What can hang from each mark:
z715: z385
z811: z385
z14: z329 z385
z329: z14 z724
z560: z14 z724
z758: z385
z724: z329 z385 z560
z385: z6 z14 z715 z724 z758 z811

Each row was made from one small tree. Brackets hold a mark, then the marks that hang from it, in the order of their numbers. Every link used is in the known rows. Write each row's tree.
Known rows:
[z724 z329 [z385 z811] [z560 z14]]: [-23.3  12.3  -0.9 -27.3 -21.2  -1.6   9.9  16.4  18.0   5.9  -1.1  28.1
 -39.6  37.7 -32.3 -16.2  27.3 -20.0 -14.0  -8.9  11.4 -12.4   3.6]
[z758 z385]: [  1.9   5.2 -17.2   7.4 -19.1  -7.2   6.3  -2.8   5.8  -3.4  -9.6  17.2
 -10.1 -21.9   0.2  -8.9  -0.6  -8.8 -15.0   1.0   9.4 -24.1 -20.9]
[z14 [z385 z724]]: [ 10.7   9.6 -15.1   1.0 -15.7 -16.4   5.2   1.7  17.0  -8.6  10.3  24.0
  -1.8   1.1   1.3 -18.0  13.8  -2.2  -9.0   1.5 -21.0 -37.8  -6.7]
[z715 [z385 z6 [z724 [z329 z14] z560] z811]]: [-14.5  17.2   6.2 -37.3 -10.1 -32.3  21.3  20.9  -6.3   4.1   5.5  10.7
   3.5  31.9   9.6 -30.2  40.3 -12.8   6.1  25.1 -16.8 -22.2 -30.1]
[z715 [z385 z14 [z724 z560] z758]]: [  0.1   2.2  -0.9 -21.9 -14.2 -34.8  18.2  10.8  -9.0   3.4   1.5  12.1
 -13.4  11.3  13.5 -31.0  37.0 -14.4  10.4  29.6 -28.8 -29.6 -42.9]
[z715 [z385 z6 z14 z724 z758]]: [ -6.5   7.2   4.7 -28.2  -8.7 -37.7  15.3  16.7 -19.4  -1.1   4.6   7.2
  -3.0  19.5  25.2 -34.2  39.9  -5.7  29.5  44.9 -39.9 -22.1 -48.4]
[z385 z6 z14]: [-11.6  15.1   2.3 -12.1 -11.8   3.1  17.1  20.6 -12.6  -4.7  -0.2   6.9
 -15.1  20.4   2.6 -14.2  12.7   3.2  22.1  28.7 -20.8   9.9 -28.0]
[z385 z14 z811]: [-28.2   4.6   1.0  -3.8 -10.2  -2.4  36.2  20.4   2.1   5.6   0.9  26.7
 -17.9  21.0 -33.5 -18.2   8.9 -15.1  11.9  32.2   9.8  -5.7 -16.0]
[z715 [z385 z6 z14 [z724 z329] z758 z811]]: [-23.9   6.5  14.5 -37.5   0.1 -42.6  24.9  25.6 -12.8   6.7   4.8  15.2
  -4.6  35.9  11.4 -45.2  48.4  -8.2  35.7  55.2 -31.8 -22.7 -40.5]
[z811 [z385 z6 [z14 z329] z715 z758]]: [  7.2   4.9   6.3 -28.0  -6.1 -22.2  27.5   6.9  -8.9   1.1   4.7  17.6
  -0.4  16.3   3.1 -22.4  16.2  -9.2  36.8  41.0 -32.5 -17.2 -27.6]
[z724 [z329 z14] [z385 z6] z560]: [  7.2  17.7   8.0 -46.8 -17.7  -5.1  -6.9  18.0   9.0   2.8  -3.4   1.5
 -27.3  21.3  15.4 -12.8  36.4   2.8 -18.3 -22.5 -10.7   6.1 -10.9]
[z715 z385]: [-10.8  -2.0 -11.2  -8.2  -7.7 -17.7  31.0   6.8 -16.2   8.6  -7.2   1.6
   2.5  -9.7   3.5  -4.9  16.7 -16.9  -7.9  12.9  -9.8  -9.9 -26.2]
[z758 [z385 [z724 z560]]]: [ 11.3  13.9 -18.2   0.7 -31.3 -13.6  -4.6   0.3  12.5 -15.6  -3.5  21.3
 -12.5  -9.0   6.9 -21.6   6.5  -9.6 -16.6  -4.6  -1.1 -42.4 -22.9]
[z329 [z14 [z385 z6 z715 z758]] z724]: [ 41.8   9.4  12.8 -30.0 -16.9 -42.4  -4.6  -6.1  16.5   2.2  27.9  10.7
  -1.1   8.5  24.3 -27.0  23.0  10.9  -2.6  -0.1 -12.3 -12.1 -23.6]
[z14 [z385 [z724 z560]]]: [ 16.8  14.6 -16.3  -2.9 -22.9 -13.3   3.6   1.8  22.9 -10.9   8.8  25.0
  -6.7   6.2  -1.3 -18.4  15.3  -1.3 -15.4  -5.4 -14.6 -38.7  -7.6]
[z715 [z385 z6 z758 z811]]: [-23.1   2.7   3.3 -28.8  -7.5 -29.6  35.2  17.0 -11.2   5.8  -3.5  10.3
   9.3  16.1   0.3 -21.5  29.0  -6.6  23.5  43.9  -3.0  -9.7 -40.5]
[z560 [z724 z329 z385]]: [-15.7   4.0  -6.5  -3.2   2.0   2.3  -9.2   8.9  -6.0 -14.9  -4.5  25.6
  -8.9   7.0   1.9 -10.3  26.2 -29.0 -16.0 -10.8 -38.6  -8.7   2.0]
[z560 z724]: [-14.3   5.8 -12.4  15.2  -4.0  10.1   1.9   2.8  -7.5 -20.5  -2.5  28.0
   4.0  -0.7  -6.7  -2.7   9.7 -31.4 -11.4   1.7 -31.3  -8.7  -9.9]
[z715 [z385 z14]]: [ -9.2   0.3  -6.9  -9.9  -3.9 -20.9  30.3   8.5 -18.9  14.1  -4.0   5.0
 -10.3  -1.0   2.5 -11.5  22.8 -17.8  -0.7  23.2 -14.3  -9.7 -30.4]
[z715 [z385 z6 z14 z724 z758 z811]]: [-17.7   9.2   8.0 -32.9  -9.2 -41.4  25.5  22.0 -13.3   0.7   7.5  17.1
  -0.8  32.8   8.9 -39.8  40.8  -9.0  35.4  55.7 -23.3 -27.0 -45.6]
[z560 z14 [z724 z329]]: [-35.4   7.9  -2.6  16.8  11.3   6.9  -2.6  -2.3  -6.7  -3.9   5.4  42.6
 -16.2  23.5 -24.4  -8.7  21.2 -48.8  -3.0  14.7 -42.1 -12.2  -5.7]
[z715 [z385 z6 z14 [z724 z329 z560] z758]]: [ -6.3   9.1  10.0 -36.3  -6.5 -36.0  14.0  20.3 -12.5   3.4   0.9   6.1
 -12.4  27.0  24.9 -39.3  48.7  -3.9  23.7  37.3 -41.3 -19.2 -43.3]
[z14 z329]: [-10.4  14.8 -13.2   1.2  -4.3   7.5  29.2   5.8   2.5   3.7  -6.8  11.8
 -15.9   0.0 -12.5   1.1   6.7 -11.3  12.8  -6.9 -32.9   0.4 -11.6]
[z329 z14 [z724 z560]]: [ 27.9  10.7   5.2 -21.8 -23.2 -17.6   2.4  -5.2  13.1  -0.8  14.9  -0.1
 -15.7   1.0  12.0 -14.7  15.2  -5.3 -27.7 -30.8  -2.0   0.2 -22.7]
[z715 [z385 z6 [z14 [z329 z724]] z758 z811]]: [-14.0  13.4   8.3 -37.0  -1.6 -39.1  34.9  15.4  -9.0  13.3   5.1  13.4
 -10.0  32.6   1.9 -32.6  40.1  -6.0  39.1  43.3 -19.9 -10.1 -43.1]

Write each row's tree:
[ -3.8   8.1  -4.2 -19.3 -11.8 -14.1  16.0   4.8 -11.5 -19.2   5.5   7.7
  15.7   7.2  13.4 -19.7  11.3 -15.3   6.9  12.6 -33.2 -28.7 -20.8]
[z811 [z385 z6 z724]]
[ 26.6  13.6   9.9 -40.0 -28.2 -34.3  -3.1   6.7   6.1  -4.9  25.5   7.1
  -4.2  18.9  15.0 -22.1  18.0   0.1  -7.2 -10.9   4.3  -5.0 -14.4]
[z329 z14 [z724 [z385 z6 z715 z811]]]
[  6.6  21.0  -2.6 -13.8 -31.7 -28.6   1.8  18.3   4.9 -12.3  11.2  35.3
  -5.1  25.6   0.4 -38.1   9.9  -3.3  20.0  42.9   4.8 -43.4 -23.6]
[z758 [z385 z6 z14 z715 z724 z811]]
[ -7.1  -2.1  -0.6  -8.3  -3.2  -7.3 -10.4  12.3  -4.0 -16.0  -2.0  30.7
  -4.9   8.7   3.6 -16.4  26.9 -24.6  -3.7   5.7 -38.6 -11.9  -0.7]
[z560 [z724 z329 [z385 z715 z758]]]
[ -2.0  14.5  -4.5 -12.5 -20.1 -21.9   1.0   6.4  19.9  -2.7   0.3  29.4
 -13.8   6.8  -3.1 -31.3  19.0 -13.9 -13.6   4.8   6.7 -42.3 -19.4]
[z758 [z385 [z724 [z329 z14] z560] z811]]
[ -3.9  17.4  -6.6   9.3  -6.1 -11.5 -10.5  -6.9   5.1 -12.0  19.7  57.4
  -3.1  33.8 -19.6 -13.6  20.4 -32.1  12.9  37.0 -31.1 -32.5 -15.0]
[z560 [z14 [z385 z6 z715 z758]] z724]
[  9.6  30.4 -14.3 -12.6  -3.3  -7.8  17.8   1.2  18.3   5.4   4.9  21.8
 -11.4  17.1  -2.9  -8.2  19.7   7.3  19.2   0.9 -34.5 -14.6 -10.0]
[z14 z329 [z385 z6]]
[ -5.5  -0.2  12.8 -33.2   1.7 -26.6  11.4   5.1  -6.8  -8.4   5.1   7.9
  10.2   8.7  23.7 -32.0  29.8 -11.5  17.0  23.0 -46.2 -25.4 -30.2]
[z811 [z385 z6 [z724 [z329 z14]] z758]]
[ 41.7  11.1   6.3 -27.9 -19.4 -34.4  -4.0 -13.1  29.1   4.3  20.5  10.7
 -16.2   3.6  15.2 -24.3  26.8   3.8 -23.6 -23.5  -2.9 -15.6 -25.0]
[z329 [z14 [z385 z758]] [z724 z560]]
[  6.7  -1.6  -3.7  -8.2 -19.1 -24.9  24.4   7.9  25.2   2.7   8.7  37.9
   3.7   9.7 -22.0 -20.6   9.9   2.6   9.8  34.3  12.0 -30.5  -7.5]
[z14 [z385 z715 z758 z811]]
[ -1.5  -2.3   0.9 -24.4 -29.3 -21.1  15.8  22.8   4.4  -2.7   5.0  28.9
 -17.5  19.3 -15.9 -22.2  15.3  -5.0  16.8  29.6  10.6 -16.6 -11.6]
[z724 [z385 z14 z715 z758 z811]]
[ -5.6  10.6  -2.3  -8.4 -24.6 -12.5   5.9   6.5  13.4 -14.9   6.0  26.3
 -19.7  20.1  -4.8 -27.3  22.4 -14.3  19.8  14.4 -36.5 -32.3 -31.2]
[z385 [z724 [z560 [z14 z329]]] z758]
[ 18.2   9.5  13.7 -42.8 -20.7 -35.7  -3.5   3.3   9.0  -3.8  21.0   5.4
  -9.2  15.9  18.8 -26.2  27.7   2.5  -1.3  -9.9  -1.8  -3.7 -26.8]
[z329 z14 [z724 [z385 z6 z758 z811]]]
[ -1.3  21.4  -7.1 -14.6 -18.1 -19.7  10.5  12.5  18.8 -12.5  14.7  30.8
   6.2  27.9  -6.7 -26.9  19.2   3.7   9.4  21.0  -9.6 -36.2 -10.1]
[z14 [z385 z6 z724 z811]]
[ 10.3   3.1  -2.9 -10.4 -24.0 -33.5  13.9  11.0  25.5  -7.6  16.9  40.9
   6.2  18.1 -12.3 -33.1  16.4   0.4  14.2  35.0  -4.9 -47.6  -8.8]
[z14 [z385 z715 z724 z758 z811]]
[-16.6  26.4  -5.5 -28.7 -17.7 -28.0  25.6  16.2  -6.2  -0.8   8.8  20.4
  -1.0  40.3  -5.2 -24.8  32.4 -19.5  18.5  28.9 -16.6 -30.0 -31.9]
[z715 [z385 z6 [z724 [z560 [z14 z329]]] z811]]
[ -7.4  26.4  -7.2 -12.5 -13.4 -14.3  14.9   9.7   8.1   3.4  -1.5  29.1
 -20.5  18.5 -10.0 -24.0  14.2  -4.6  20.8  27.1   4.4 -22.7 -28.7]
[z758 [z385 z6 [z14 z329] z811]]
[  3.2  29.8   9.0 -32.2 -19.4 -16.4   3.8  22.1   5.4 -14.9   8.1  19.8
 -27.5  44.8  15.6 -41.4  39.1   6.3  51.7  31.7 -58.7 -18.8 -43.8]
[z385 z6 [z14 z329] [z724 z560] z758]
[-23.1  11.1   1.2  -7.5 -17.3 -14.7  22.1  24.1   2.3  -9.0  11.8  31.6
 -14.2  32.7 -19.5 -36.2  17.9 -18.4  18.6  32.9 -13.5 -30.3 -17.2]
[z385 z14 z724 z811]
[ 10.6  15.9   6.6 -42.3 -28.6  -5.8  -0.8  30.2   4.4  -2.3  -2.1  10.6
 -34.3  35.2   5.3 -22.1  29.1   6.5  -0.9  -0.2  -9.7   1.2  -0.8]
[z724 z329 [z385 z6 z14 z715] z560]
[-25.6   4.1  10.0 -35.3  -2.4 -39.5  25.5  23.2 -10.0   1.1   2.2  11.8
   8.3  26.9  12.4 -38.3  42.5  -8.1  28.1  44.9 -27.7 -22.7 -36.4]
[z715 [z385 z6 [z724 z329] z758 z811]]
[  9.4  24.7  -2.1 -23.5 -10.5 -25.2  26.2  10.9  26.8   6.9  11.5  38.8
  -2.7  33.3 -16.6 -22.7  21.8   9.6  42.2  34.9 -17.5 -24.4 -12.2]
[z14 z329 [z385 z6 z715 z758 z811]]
[ -0.7   8.4  -5.9 -13.4  -2.7 -16.7  23.1   0.4  -7.1  -3.4   6.4  17.8
  -8.1   8.5   1.4 -23.0  17.4 -27.0  11.1  10.1 -44.2 -35.1 -18.7]
[z811 [z385 [z14 z329] z724]]
[  1.8  28.7 -11.9  -8.5 -27.8   0.8  18.9   3.3  22.3   2.6   7.8  35.5
 -23.8  35.1 -34.2  -6.7   9.9 -13.2   3.9   8.1   3.6 -20.2 -10.8]
[z724 [z560 [z14 z329 [z385 z6 z715 z811]]]]
[ 17.7  -0.4   3.5 -24.0 -11.8 -26.8  26.8  -0.8   1.3   3.0   6.9  19.4
 -10.4   9.2  -3.2 -25.4  14.7 -15.9  18.5  20.4 -23.9 -24.4 -21.3]
[z811 [z385 [z14 [z329 [z724 z560]]] z715 z758]]
[-17.3  -8.8  10.2 -11.7  -4.7 -17.8   7.7  17.0   3.3 -11.1  -1.5  12.9
  -7.6   3.7  14.2 -35.4  28.1  -4.9  18.7  19.1 -50.1 -19.6 -22.6]
[z385 [z724 z329] z758]
[ -3.7  10.6  -9.8  16.6  -5.5 -11.4  -8.3 -11.0   7.7  -7.9  18.2  60.2
  -6.5  24.3 -26.0 -11.5  18.0 -39.2   3.9  31.1 -27.6 -36.7 -11.1]
[z560 [z14 [z385 z715 z758]] z724]
[-28.4  17.8   7.5 -18.9 -12.0  -2.1  30.3  28.0  -4.1  -2.2   4.0  21.3
 -10.7  39.3 -20.5 -22.3  15.1  -1.7  30.4  44.0   2.9   3.3 -24.2]
[z385 z6 z14 z811]
[-27.6  12.2   1.5  -6.3   4.1  -4.6 -17.1   3.1  -6.3 -11.1   8.1  42.3
 -19.8  35.3 -10.0 -16.2  35.4 -37.0  10.3  17.6 -44.2 -14.6 -12.4]
[z560 z14 [z724 z329 [z385 z6 z758]]]
[ 33.5  15.8  10.3 -29.6 -18.4 -39.7   2.5  -1.5  18.4   3.9  30.0  15.9
   1.5  17.9  10.0 -25.7  18.6   5.0  -7.6  -0.4   2.3 -14.4 -15.1]
[z329 [z14 [z385 z6 z715 z811]] z724]
[-10.0  17.5  17.5 -31.5 -16.3 -22.0  33.7  31.7   3.8   3.8  10.0  35.0
 -11.6  51.3 -18.9 -34.6  21.2   5.6  68.8  71.1 -14.5  -4.7 -29.2]
[z385 z6 [z14 z329] z715 z758 z811]
[ 18.9  40.0 -14.9 -18.4 -15.2 -13.7   6.0   4.3  24.9  -6.8  11.4  26.2
 -13.4  30.2   3.9 -20.4  26.7   6.2  17.0  -5.0 -44.3 -33.3 -12.0]
[z14 z329 [z385 z6 [z724 z560]]]
[ -9.6   9.5  -2.8 -20.5  -5.7 -20.9  26.0  14.3 -23.4   9.0  -1.8   1.2
  -5.0  12.4  11.4 -14.0  26.5  -8.1  12.4  32.0 -18.5  -3.8 -36.5]
[z715 [z385 z6 z14]]
[-14.3  13.1  -7.6 -26.5 -27.4  -3.9  13.3  22.0   0.4 -14.0   0.3  14.2
  -5.0  20.2  -8.5  -9.6  12.1  -1.1   5.4   4.8   9.7  -5.5  -9.8]
[z724 [z385 z6 z811]]
